Each row was made from one path, in order. Every step used is in the known rows, and no mark comes twice. Write each row's path.
In the rows, zero is written as 128.
Known rows
nesal-meled-vuko-vomus: [ 83 193 184  89 218 148 125 129 155 116 118  83 123 162  82 136 210 218
 134 139 120 152 120 161 134 131 129 123]
fikel-nesal-meled-vuko-vomus-denid: [ 93 160 189  85 187 152  89 211 133 128  98 175 106 163 131 122 111 215
 175 126 129 166 136 128 162 164 123 151]
tusud-fikim-vefo-sotod-muve-vuko-vomus: [140 161 144 121 123  48 161  70 135 107 136 129 141 141 114 102 170 175
 128 127  92 125 134 112 108 141 149  99]
muve-vuko-meled-nesal: [130 148 159 145 135 100 115  97  95  98 136  89  81 129 160 164 132 156
 141  80 107 113 108 138 110 153 108 103]
sotod-vefo-fikim: [131 113 145  94 100 175 138 128  59 145 140 120 139 113 120 119 159  89
 154 128 125 139  72 162 106 110 174 118]
tusud-fikim-vefo-sotod-muve: [132 121 137 135  99 137 148 110  96 140 123 163 156  65 112 135 107 110
  90 140 161 113  74 122  65 121 172  99]
vomus-fekima-tusud-fikim-vefo-sotod-muve-vuko: [150  89 141 159  91 111 144  86 125 165 130 146 122  87 119 114 106 107
 124 109 129  97 121  91 138 148 124 106]
denid-vomus-fekima-tusud-fikim-vefo-sotod: [135 132  67 177  89  56 153 112 130  75  94 142 151 134 136 138 111  91
 125 150 157  91 122 133 107  95 137 134]
fikim-vefo-sotod-muve-vuko-meled: [144 139 187 158 111  64 114  46 115 146 168 154 117 128  99 130  98 136
 104 118  80 141 129 137  83 129 117  65]
fikel-nesal-meled-vuko: [ 89 143 191 127 198 227 103 155 133 138  98 128  99 106  64 168 160 206
 146  97 169 113  87 152 143 147  86 124]
fekima-vomus-vuko: [118 101 146 105 161 182 114 156 113 165  94 102 195 178  73 139 141 142
 112 132 151 151 149 115 133 116 162 151]
muve-vuko-meled: [141 155 195 153 122  82 115  61 133 156 178 114 106 154 111 127 103 141
 131 123  63 139 153 148 109 133  96  91]
tusud-fikim-vefo-sotod: [133 159  97 179  70  46 162 102 110  79 115 138 148 127 128 135 106 113
 134 153 151  86 108 140  83 103 158 126]
fekima-tusud: [123 135 137 164 193 199 105 139 178 155 118  82 170 121 164 114  91 175
 133 118 153 131 136 127 147 120  98 170]
muve-vuko-vomus-tiveduk: [115 143 115 107 145 141 140 123 105 126 124  56 129 117 152 100 159 157
 156  96  83 122 134 116 157 148 160 150]
vefo-fikim: [142 132 131 147  93 169 160 130  97 134 147 108 136 139 115 123 142  94
 135 131 116 123  83 172 112 120 179 125]
meled-vuko: [ 68 145 145 124 173 208 118 131 121 183  83 108  96 105  80 157 155 129
 136 118 177 113 100 148 142 155  97 126]
tusud-fikim: [135 159 129 167  64 130 168 146 159 133 129 107 136 116 135 135 127 108
 154 167 129 109 141 128 102 109 126 183]
sotod-muve-denid-vomus-fekima-tusud-fikim-vefo: [153 106  72 178  79  88 134 132 152  78 120 193 130  89 121 120 132  99
 121 112 171 127 143  90 114 109  91 157]
denid-vomus: [146 141  76  78 153 186 164 119 142 134 101  91 130 101 108 120 151  84
 127 123 137  78 127 158 130 155  96  91]
tusud-fikim-vefo-sotod-muve-vuko-meled: [148 142 184 175  83  52 126  52 128 139 162 165 120 129 104 135 104 135
 110 131  76 141 138 128  77 118 119  85]
fikim-vefo-sotod-muve-denid-vomus-fekima: [136  72  56  79 107 134 131 143  91 117 157 141  84 103 131 130 147  10
  99 134 152 112 117 135 163 131 124  98]
vomus-fekima-tusud-fikim-vefo-sotod: [129 134  92 191  88  52 143 115 122  80 111 137 150 137 141 138  98 103
 130 153 158 100 116 130 104  90 148 148]
fekima-vomus: [138 138 199 148 184 164 129 147 140 131 128  53 196 156 140 126 171 153
 110 136 138 123 128 157 100 105 165 156]
muve-denid: [126 138  97 117  67 141 129 142 119 138 225 122  90  94 181  99 132 127
 118 126 114 120 135 137 170 136 129 113]
fikel-vuko: [128  93 132  91 148 219 108 129 159 165 121  98 107 142 111 117  87 163
 158 100 136 108 101 140  90 119  62 158]

Write each row's path
[123 135 209 121 158 163 103 221 128 159 108 129 153 160 162 111  91 150
 153 142 141 150 148 133 139 141 159 172]
fekima-vomus-denid
[135  94 107 135 121 150 139 120 117 134 103 166 158  71 120 137 112  90
  83 137 169 118  88 115  91 116 153 108]
denid-vomus-fekima-tusud-fikim-vefo-sotod-muve
[126 109 129 135 132 123 130 116 114 126 120 162 165  93 129 134 118 121
  86 145 157 141  89 114  86 109 174 120]
vuko-vomus-fekima-tusud-fikim-vefo-sotod-muve
[133  83  64  74 119 156 129 157 107 130 167 109  74 119 139 128 153  13
 119 139 138 113 136 142 185 135 106 120]
muve-denid-vomus-fekima
[128  88  24  61  88 161 134 129 100 146 105 183 140 114  69 127 130  98
  94 116 152 123 141 102 158 144 132  77]
fikim-vefo-sotod-muve-denid-vomus-vuko
[121 133 109 108 149 135 108 119  92  95 100 111 105 142 129 181 136 142
 123  92 129 131 113 136 110 139 114 106]
denid-vomus-vuko-meled-nesal
[ 85 118 138  84 194 134 108 145 102 135 130  90  90 171 108 150 178  80
 133 149 144 157 123 143 161 126 125 151]
meled-vuko-vomus-fekima
[133 174 153  99 163  78 150  79 139 121 150  80 125 165 125  95 173 181
 147 122  78 125 149 130 138 155 127 107]
muve-vuko-vomus
[122 158 154 138 153 120 108 116  93  86 132  88  95 130 168 176 131 152
 130  96 124 128  97 152  94 134 121 118]
vuko-meled-nesal
[139 155 139 136 137  58 150  75 158 107 126 131 157 143 127 100 163 193
 126 124  95 133 141 105 116 136 139 113]
fekima-tusud-fikim-vefo-sotod-muve-vuko-vomus
[126 151 161 109 105  66 127 165 129 130 108 192 118 150 144  95  91 167
 165 140 107 149 154  98 140 162 148 135]
tusud-fikim-vefo-sotod-muve-vuko-vomus-denid
[128 104  25 100  87 175 145 144  91 115 119 122 124  46 159 108 148  92
 110  93 127  92 111 121 154 138 157 111]
fikim-vefo-sotod-muve-denid-vomus-tiveduk
[144 117 176 186 102  55 106  66 140 142 158 165 123 140 117 137  95 124
 107 131  84 156 147 120  99 108 110 105]
vomus-fekima-tusud-fikim-vefo-sotod-muve-vuko-meled
[119 159 174  86 143 103 115 174 130 153 123 148 105 168 151  89  93 170
 179 132  99 153 164 115 168 176 130 138]
muve-vuko-vomus-denid
[115 140 159 118 137 124  92 101 114 158 147 138 137 179  77 153  94 136
 112 145  96 180 154 141 103 110 121 114]
vomus-vuko-meled
[153 114  23 117  74 144 160 125 161 111 131 168 135  63 150 106 152 105
  90 121 137  94 136 125 143 133 113  87]
fekima-tusud-fikim-vefo-sotod-muve-denid-vomus
[126 132 118 182 113 126 137 161 195 119 119 109 153 150 164 134 130 126
 147 170 131 148 163 109 135  89 118 220]
vuko-vomus-fekima-tusud-fikim
[130  77  69 141 162 162 100 144 156 126 125 136 142 108 164 120 109  99
 100 119 163 133 132 114 170 110 106 140]
fikim-vefo-sotod-muve-denid-vomus-fekima-tusud
[123 145 157 128 120  75 116 169 149 132  99 193 133 151 159  92  82 184
 163 136 113 159 161  93 150 155 143 148]
fekima-tusud-fikim-vefo-sotod-muve-vuko-vomus-denid
[118 132 153 131 160 126  98 130  93  93 109  99 126 160 141 183 143 165
 115  96 129 148 114 136 100 123 140 128]
fekima-vomus-vuko-meled-nesal
[134 126 121 187 102 110 141 144 199 129 119 111 145 149 159 126 131 129
 154 159 119 138 172  99 148  99 110 210]
muve-vuko-vomus-fekima-tusud-fikim
[125 134 120 102 139 131 105  97 127 149 126 145 138 173  68 150 110 122
 106 141  93 164 161 147 107 118 109  94]
denid-vomus-vuko-meled
[139  75  49  98  79 117 141 148 105 111 152 153  88 102 134 135 150   9
 104 145 149 112 127 126 158 120 125 116]
tusud-fikim-vefo-sotod-muve-denid-vomus-fekima
[155  86 116 147  92 116 153  82 135 160 114 146 122  85 111 112 117  95
 120 106 130  87 124  94 140 153 116  91]
denid-vomus-fekima-tusud-fikim-vefo-sotod-muve-vuko
[127  89  79 134 175 188 100 159 171 140 133 101 132 125 174 117 116 101
 119 122 152 134 151 122 194 117  90 160]
muve-denid-vomus-fekima-tusud
[133 103  74 176  68 142 145 162 188 134 125 140 146 106 179 133 122  96
 117 168 139 127 152 107 147  90 129 185]
vefo-sotod-muve-denid-vomus-fekima-tusud-fikim
[108 169 171  77 160 125 109 196 127 140 120 145 117 167 158 100  92 168
 169 147 115 166 153 129 152 159 144 153]
vuko-vomus-denid
[131 102 129 113 126  57 136 114 103 108 149 125 104 158 118 130 157  71
 127 147 118 139 129 113 139 123 142 135]
tusud-fikim-vefo-sotod-muve-vuko-vomus-fekima
[152 148 212 116 184 202 116 163 133  84 166 110 127 118 105 138 124 227
 151 102 129 109  96 153 123 130 111 126]
fikel-nesal-meled
